Known rows, with every way that one mark hangs from another:
J_850(J_465(J_64 J_179 J_934)):  109  -92   48   96   16   92  -66 -164  -48   15 -212  166    8 -222   80  192   70 -131  127  175  -54  -64
J_591(J_64(J_465(J_179 J_850) J_927)):  110 -173 -583  172  -45  264  161 -187   40   90 -291  309    5    9  -85   67  -53  -90   83  425 -186  -29
J_934(J_465(J_64(J_591 J_927) J_179 J_850)):  164 -218 -355  167  -77  178  142 -233  -18   55 -333   44  -46 -191  -16  170 -181 -202   35  480 -144   16
J_677(J_465(J_64 J_179 J_850 J_934)):    6  -99 -243  131  -31   59  -84 -147   -2  -57 -347   77   34 -246  110   79 -141 -104   44  188  -25  -58
J_465(J_64 J_934):   38  -85  -76   82   -7   49  -50 -126  -53   18 -211  181    7 -106  -12  131  -32  -64   59   35  -34  -88
J_850(J_465(J_64 J_179)):  122  -44   66  113   11  129  -27 -103  -20   23 -138  115  -27 -176   44  134   91 -121   87  163  -69   -6
J_894(J_677(J_465(J_179 J_850 J_934))):  -67 -104  -12  172  -65   37 -103 -190  -14  -59 -287  -16   97 -168  103   23 -220  -90   65  256 -147  -71
J_894(J_677(J_465(J_179 J_934))):  -40  -38  -30  131 -102   33 -138 -169  -61  -35 -230   78  106 -130   43   19 -133  -44   70  179 -164 -167
J_677(J_465(J_64(J_927) J_179 J_850 J_934)):   54 -104 -384  124  -24   93   15 -168   18  -50 -379  168   -3 -217   73   54 -225  -75   28  299 -105  -84
J_927(J_64(J_465 J_591)):   64 -100 -742   73   50  137  136 -191  -12   49 -144  100  -40    6 -203   47   19  120   57  298 -123   -5
J_850(J_465):   26  -29  101  124  110  113    0 -106   -5    1   12   77  -42  -16   19   74   25   -8   81  171 -109  -52
J_179(J_465(J_64 J_934)):   47 -184 -153   56   20   14  -85 -137  -28   26 -209   95   40 -180    8  170  -55 -175   73  -41  -72 -143
J_64(J_465(J_934)):  -14  -91 -384   83   13  120  -35 -153  -26   50 -190  219   86  -26  -90  136   25   -3  120  150  -98 -146
J_894(J_677(J_465(J_64))):  -10   12   98  105  -69   77 -132  -68  -35    2 -204   37   10  -67  -17  -15 -146  -26    5  112 -112   -7
J_465(J_64 J_850):   18  -92  -34  137   25  100   22  -84   19    3 -194   36  -37  -98   15   74  -95  -95   15   99  -29   70
J_850(J_465(J_64(J_591) J_179 J_934)):  151 -158  -68   87    5   88  -26 -234  -64   23 -222  128  -58 -224   45  193   91  -99  124  271  -32  -10
J_179(J_465):   -1 -125 -164   98   42   47  -17  -95    8   10  -43   21   27  -58  -25   69  -50 -115   42  -19 -137 -161
J_934(J_465):    7  -82  -84  159  -12  130   -4 -127  -53   37  -80   51   50  -28  -33  133 -109 -103   50  210 -146 -147
J_677(J_465(J_179)):  -17   18 -289  134  -47   91  -51  -86  -13  -51 -127  104   31  -88   19  -20  -51   -8   20  134 -106 -175
J_677(J_465):  -55   24 -206  119   24   84  -54  -69   -5  -48  -73   88  -10    1   -6  -40 -109   58    4  109  -98 -133

Rows:
  23  -98 -441   96  -61  127  -34 -169  -32   44 -240  235  125 -113  -62  153   74  -62  136  182 -103 -178 -> J_64(J_465(J_179 J_934))
  83  -98 -607   80    1  193  140 -179    7   76 -163  219  -51   53 -193   56   -6   70   64  341 -160  -55 -> J_64(J_465 J_591 J_927)
 106 -308 -395   80   58   47   90 -246   24   22 -312   47  -71 -186   -2  142 -202 -151   51  235 -112  -21 -> J_179(J_465(J_64(J_591 J_927) J_850 J_934))
 102 -150 -178  120  -53  139    4 -176  -78   70 -189   37  -39  -98  -64  174  -71 -126   40  262  -71  -17 -> J_934(J_465(J_64(J_591)))
 114 -216 -233  178  -79  143   42 -214  -37   42 -296  -46   -9 -226   23  193  -97 -230   49  373  -64   48 -> J_934(J_465(J_64(J_591) J_179 J_850))
 -90  -94 -226  144   65   43  -54 -149   18  -81 -200   44   18  -82   86   16 -213    8   38  194  -66  -99 -> J_677(J_465(J_850 J_934))
  75 -156 -105  189  -67  148    0 -145  -23   37 -284   -2   58 -225   54  192 -123 -265   51  276  -89  -10 -> J_934(J_465(J_64 J_179 J_850))
  88 -219 -690  122  -21  158  138 -277   17   40 -339  185   11 -121  -71  130  -65  -48  113  458 -148  -52 -> J_64(J_465(J_179 J_850 J_934) J_591 J_927)
  51 -214 -625  104   46  148  135 -261   28   42 -288  168  -26  -31  -98  107 -117   15   97  429 -137  -17 -> J_64(J_465(J_850 J_934) J_591 J_927)
 -38 -240 -172  120   84    7  -19 -179   28  -22 -169  -26   53 -142   68  126 -161 -166   75   80 -112 -121 -> J_179(J_465(J_850 J_934))
  28 -194 -115  110   56   65  -13  -93   44   11 -197  -56   -3 -169   31  108 -118 -207   26   24  -71    8 -> J_179(J_465(J_64 J_850))
  16 -151 -135  215  -39  145   29 -162  -15   10 -187  -29   80 -152   57  150 -141 -211   60  311 -144  -87 -> J_934(J_465(J_179 J_850))
 -10 -104   34  144  -92   44 -134 -169  -22  -33 -382    2   74 -242  102   62 -201 -140   56  218  -95    3 -> J_894(J_677(J_465(J_64 J_179 J_850 J_934)))
  38 -157  -41  173    4  142    1 -127  -14   38 -231  -19   15 -140   26  174 -176 -201   34  248  -80   25 -> J_934(J_465(J_64 J_850))
 122  -86 -270   90  -71   91   55 -165  -40   26 -295  286   10 -167  -23  123  -57  -93   61  163 -125 -151 -> J_465(J_64(J_927) J_179 J_934)
  37 -220 -551  127  -30  125   37 -257    1   32 -310   95   48 -151  -34  155   19  -76  129  354  -64  -25 -> J_64(J_465(J_179 J_850 J_934) J_591)
  98 -153 -262  131  -31   98   88 -183    5    2 -351  191    0 -201   36  126 -144 -137   54  246 -103  -49 -> J_465(J_64(J_927) J_179 J_850 J_934)
  95 -186 -251   62    4   53  -11 -143  -20   43 -154    4  -61 -126  -58  108   -8 -130   30   40  -60  -31 -> J_179(J_465(J_64(J_591)))
  83 -191 -250  102   61   91   86 -114   63   21 -227   38  -40 -136   -4   85 -197 -177   11  131 -149  -22 -> J_179(J_465(J_64(J_927) J_850))
 162 -152 -399   79  -89   90   90 -232  -58   34 -304  248  -56 -161  -58  125  -36  -62   57  256  -99  -94 -> J_465(J_64(J_591 J_927) J_179 J_934)
 163  -95  -76   88   24  120   40 -187  -26   24 -243  254  -27 -194   39  167  -15 -105  112  286 -133  -89 -> J_850(J_465(J_64(J_927) J_179 J_934))
 204 -157 -213   81   11  114   74 -253  -42   34 -251  219  -94 -194    7  169    8  -65  112  371 -111  -43 -> J_850(J_465(J_64(J_591 J_927) J_179 J_934))
  39   13  -31   98  -64  111  -32  -88  -14   10 -237  122  -27  -39  -56  -43 -223    3   -8  207 -191  -29 -> J_894(J_677(J_465(J_64(J_927))))
 130 -163 -622  114  -80  219   91 -230  -30  106 -307  455   48   -1 -112  124    8  -57  128  360 -191 -185 -> J_591(J_64(J_465(J_179 J_934) J_927))
  44 -166 -539  144  -40  171   71 -195   24   40 -240   45   12 -103  -64   97   34  -67   88  342  -77   29 -> J_64(J_465(J_179 J_850) J_591)
  76 -172 -804  130   12  151  174 -232   24   23 -252   14  -11 -119 -116   66  -15    8   68  408 -113   60 -> J_927(J_64(J_465(J_179 J_850) J_591))
   2 -109  -22  136  -40   79  -58 -155   -4  -13 -273 -103  -66 -103   12  -13 -208  -37   -3  287  -71  146 -> J_894(J_677(J_465(J_64(J_591) J_850)))
